What can hang from each mark:
Z: C K
C: Z
Y: K T U
F: S U
S: Q
K: Y Z
L: U
Q: S
U: L Y

Each row was made from one small tree. The marks that hang from a mark follow it in brackets, in alphabetical order. Every link used is in the known rows. Write each row's tree.
Known rows:
Y{K U}: [ 2.110 -0.999 -0.758  0.431  3.690 -0.285 -0.968  2.034  1.617  1.067
 -2.741 -1.696  0.699 -0.744  1.269  0.192 -1.847  2.295  0.077]
Z{C K{Y}}: [ 2.345 -3.395  0.832  1.630 -0.062  0.087 -3.482  1.618  2.291  0.320
 -1.997 -1.021  0.791  0.207  1.498 -0.138 -0.077  4.277  1.613]
Y{K{Z{C}} T U}: [ 3.691 -0.659 -0.908 -1.227  2.955 -0.789 -3.009  3.560  2.006  0.048
 -1.794 -2.670  2.011  1.032  1.222 -0.726 -0.464  1.714  0.162]
F{S U{L}}: [-0.800  2.500 -1.774  1.005  4.696 -3.980 -3.485  6.508 -1.790 -0.021
 -4.083 -1.765  1.162 -5.761  2.247  1.388 -2.381  3.817  0.949]
U{L Y{K{Z{C}} T}}: [ 2.352  2.420 -0.188  2.191 -0.547 -1.731 -3.137  4.874  4.404  1.486
 -2.492 -0.982 -0.856  0.602  0.457 -1.053 -0.816  2.257 -0.166]
Z{K{Y{U}}}: [ 1.789 -2.090 -0.497  3.596  1.671 -0.360 -1.128  1.357  2.038  1.140
 -2.460 -1.248  2.597  0.239  1.738 -0.221  0.732  0.932  0.204]
Q{S}: [-1.278  0.920 -1.656 -1.729  1.104 -1.023 -0.823  3.514 -0.238  0.692
 -2.856 -1.568  0.036 -2.683  1.957  1.633 -2.287  3.694  2.423]
C{Z{K}}: [-1.335 -0.769  0.566 -1.728  0.630  0.607 -4.816  1.813  3.219  2.706
 -0.432 -1.866 -0.035 -1.395  1.219 -0.715  0.415  1.672  1.187]
L{U{Y}}: [ 0.491  0.739  0.594  0.268  1.398 -1.286 -2.810  2.128  1.731  1.665
 -2.693 -0.764 -0.177 -1.968  1.766  2.117  0.144  2.523  1.331]
Y{K{Z} T}: [ 0.446  2.929 -0.369 -0.559  1.098  0.130 -2.501  3.798  3.235  1.120
 -1.365 -2.862 -0.161 -0.731  1.018 -1.998 -0.078  1.107  0.338]
K{Y{T} Z{C}}: [ 3.391 -0.131 -0.062 -0.420  1.006 -0.851 -4.593  3.483  1.937  0.218
 -0.987 -1.225  2.088 -0.070  1.515 -0.962  2.486  0.624  0.129]
U{Y{T}}: [ 1.009  2.565 -0.477  1.572  0.679 -1.482 -2.354  2.931  2.399  0.574
 -3.342 -1.105 -2.313  0.998  1.770  1.045  1.401  2.704 -0.680]
Z{C K{Y{T U}}}: [ 3.710 -3.493 -0.366  2.145  1.062 -0.731 -2.834  2.332  1.749 -0.819
 -2.470 -1.925  2.248  2.060  2.280  0.341  0.442  3.571  0.722]
Y{U}: [ 1.149 -0.880 -0.672 -0.358  3.766 -1.084 -2.601  1.891  0.037  0.578
 -3.155 -1.001  1.621 -1.422  1.671  1.767  0.718  2.590  0.388]
F{S{Q} U{L Y{K T}}}: [-0.278  1.590 -2.005  4.241  3.785 -4.808 -1.031  7.289  0.912 -0.016
 -6.200 -1.787  0.798 -1.840  2.865  0.999 -1.850  1.868  0.548]
Z{K{Y}}: [ 0.458 -0.821  0.098  3.331  0.249  0.209 -1.584  1.645  2.698  1.340
 -2.092 -1.237  1.148 -0.595  1.621 -0.749  0.656  1.600  0.706]
Y{K{Z}}: [ 0.362  1.041  0.529 -0.954  1.320  0.689 -2.840  2.434  3.211  2.594
 -1.141 -1.437 -0.187 -2.370  0.000 -1.949 -0.687  1.039  0.755]
C{Z}: [-0.823  0.343  0.192 -3.436  1.836  0.140 -5.334  2.462  2.120  2.385
 -0.615 -1.458 -0.832 -2.394  1.422  0.137  0.790  1.851  0.773]
F{U}: [-0.517  0.651  0.046 -0.796  3.691 -2.928 -3.821  4.079 -0.438  0.283
 -2.954 -1.144 -0.049 -3.399  1.403  0.806 -0.411  2.880  0.276]

Which tree is each row?
[ 5.011 -3.057 -0.059 -0.340  2.984 -1.044 -4.334  2.103  1.051  1.015
 -1.188  0.009  4.014 -0.483  0.978 -0.221  2.082 -0.253 -0.184] : K{Y{U} Z{C}}
[ 1.065  1.779  0.034  0.996  1.299 -1.083 -1.493  3.090  2.759  1.109
 -2.581 -2.104 -0.743 -0.568  2.086  1.085 -0.978  2.385  0.883] : L{U{Y{K T}}}
[ 2.195  0.858 -1.714  0.766  3.481 -0.749 -0.495  3.385  1.643 -0.395
 -3.052 -3.117  0.633  0.852  2.198  0.037 -1.047  2.249 -0.298] : Y{K T U}
[ 3.405 -2.885 -0.546  2.960  0.629 -1.257 -2.875  3.070  1.993 -0.777
 -2.655 -1.734  2.764  1.518  2.128  0.281  0.072  3.767  1.011] : Z{C K{Y{T U{L}}}}
[ 3.182 -0.278 -0.959  1.981  2.734 -1.742 -2.865  3.182  1.564  1.917
 -1.661  0.128  4.953 -1.675  0.882 -0.914  2.138 -2.084 -0.546] : K{Y{U{L}} Z}
[ 3.376 -1.519  0.641 -0.731  1.213 -0.389 -4.908  2.437  1.877  1.322
 -0.744 -0.123  2.056 -1.514  0.750 -0.972  2.000  0.624  0.503] : K{Y Z{C}}
[ 1.826 -0.872 -1.100  3.908  1.470 -0.665 -0.768  2.213  2.059  0.223
 -2.570 -2.114  2.576  1.297  2.389 -0.261  1.168  1.006 -0.078] : Z{K{Y{T U}}}
[ 1.643  1.271  0.058 -1.692  0.741  0.162 -3.756  3.853  3.085  0.400
 -1.260 -2.763 -0.441 -0.152  0.938 -1.603 -0.418  2.820  0.877] : Y{K{Z{C}} T}
[-2.005 -0.487 -1.048  0.419  5.209 -3.528 -2.843  5.115 -1.506 -0.174
 -5.522 -1.601  1.705 -4.318  2.920  1.994 -0.240  2.603  1.893] : F{S{Q} U}
[ 2.984  1.305  0.184  0.611  0.225 -0.713 -2.888  3.188  3.972  1.391
 -2.067 -1.434 -1.885  1.508  0.641 -0.896 -0.102  1.957 -0.661] : U{Y{K{Z{C}} T}}
[ 2.762  1.012 -2.148  3.326  2.756 -2.202 -1.042  4.120  0.817 -0.551
 -3.182 -1.496  2.952  0.099  2.770  0.693  1.350  0.740 -0.666] : K{Y{T U{L}}}
[ 0.268 -1.174  0.189 -0.084  0.759  0.398 -3.809  1.904  3.427  2.694
 -0.215 -1.604  0.844 -0.720  1.594 -1.222  0.775  0.103  0.351] : C{Z{K{Y}}}
[ 3.532 -1.074 -0.663  1.020  3.179 -1.041 -2.706  2.121  1.179  1.819
 -1.270 -0.133  4.227 -1.042  1.075 -0.814  2.630 -2.340 -0.781] : K{Y{U} Z}
[ 1.334 -2.202 -0.323  0.181  1.763  0.018 -3.463  1.770  2.881  2.458
 -0.489 -1.543  2.041 -0.113  1.778 -0.783  0.816 -0.459 -0.009] : C{Z{K{Y{U}}}}
[ 2.284  0.647  0.615 -0.439  0.858 -1.069 -3.295  3.125  3.018  1.279
 -1.778 -1.754  0.022 -0.460  1.471  0.606 -0.530  2.270  1.190] : L{U{Y{K{Z{C}} T}}}
[ 1.390 -1.205 -0.774  0.333  1.603 -0.270 -3.255  2.465  2.907  1.672
 -0.590 -2.264  1.919  0.784  2.242 -0.818  1.168 -0.364 -0.277] : C{Z{K{Y{T U}}}}
[ 4.712 -2.340 -0.351  0.614  2.345 -1.773 -4.387  3.229  1.393  1.124
 -1.521  0.227  4.707 -1.018  0.823 -0.374  1.631 -0.032  0.137] : K{Y{U{L}} Z{C}}
[ 1.092 -0.557 -0.991  1.140  1.286 -0.830 -3.327  3.319  3.112  1.805
 -0.823 -2.155  2.549  0.233  2.131 -0.963  0.813 -0.238 -0.018] : C{Z{K{Y{T U{L}}}}}
[ 1.287  1.840  0.307  0.474  1.129 -1.073 -2.295  3.182  3.171  1.800
 -1.879 -1.838  0.187 -0.785  1.516  0.287 -0.153  1.015  0.760] : L{U{Y{K{Z} T}}}
[-2.383  0.478 -1.377  1.717  4.665 -4.423 -3.045  6.513 -1.035 -0.076
 -5.889 -1.282  2.565 -5.076  2.758  1.951 -0.816  2.940  2.238] : F{S{Q} U{L}}
[ 1.405  2.256  0.201  2.803 -0.118 -1.273 -2.329  3.787  4.552  3.208
 -2.486  0.054 -0.667 -1.131 -0.254 -1.233 -1.035  0.987 -0.266] : U{L Y{K{Z}}}
[ 0.248 -0.305 -0.291  0.084  0.531  0.138 -3.584  2.735  3.458  1.890
 -0.365 -2.301  0.793  0.122  2.100 -1.277  1.138  0.152  0.113] : C{Z{K{Y{T}}}}
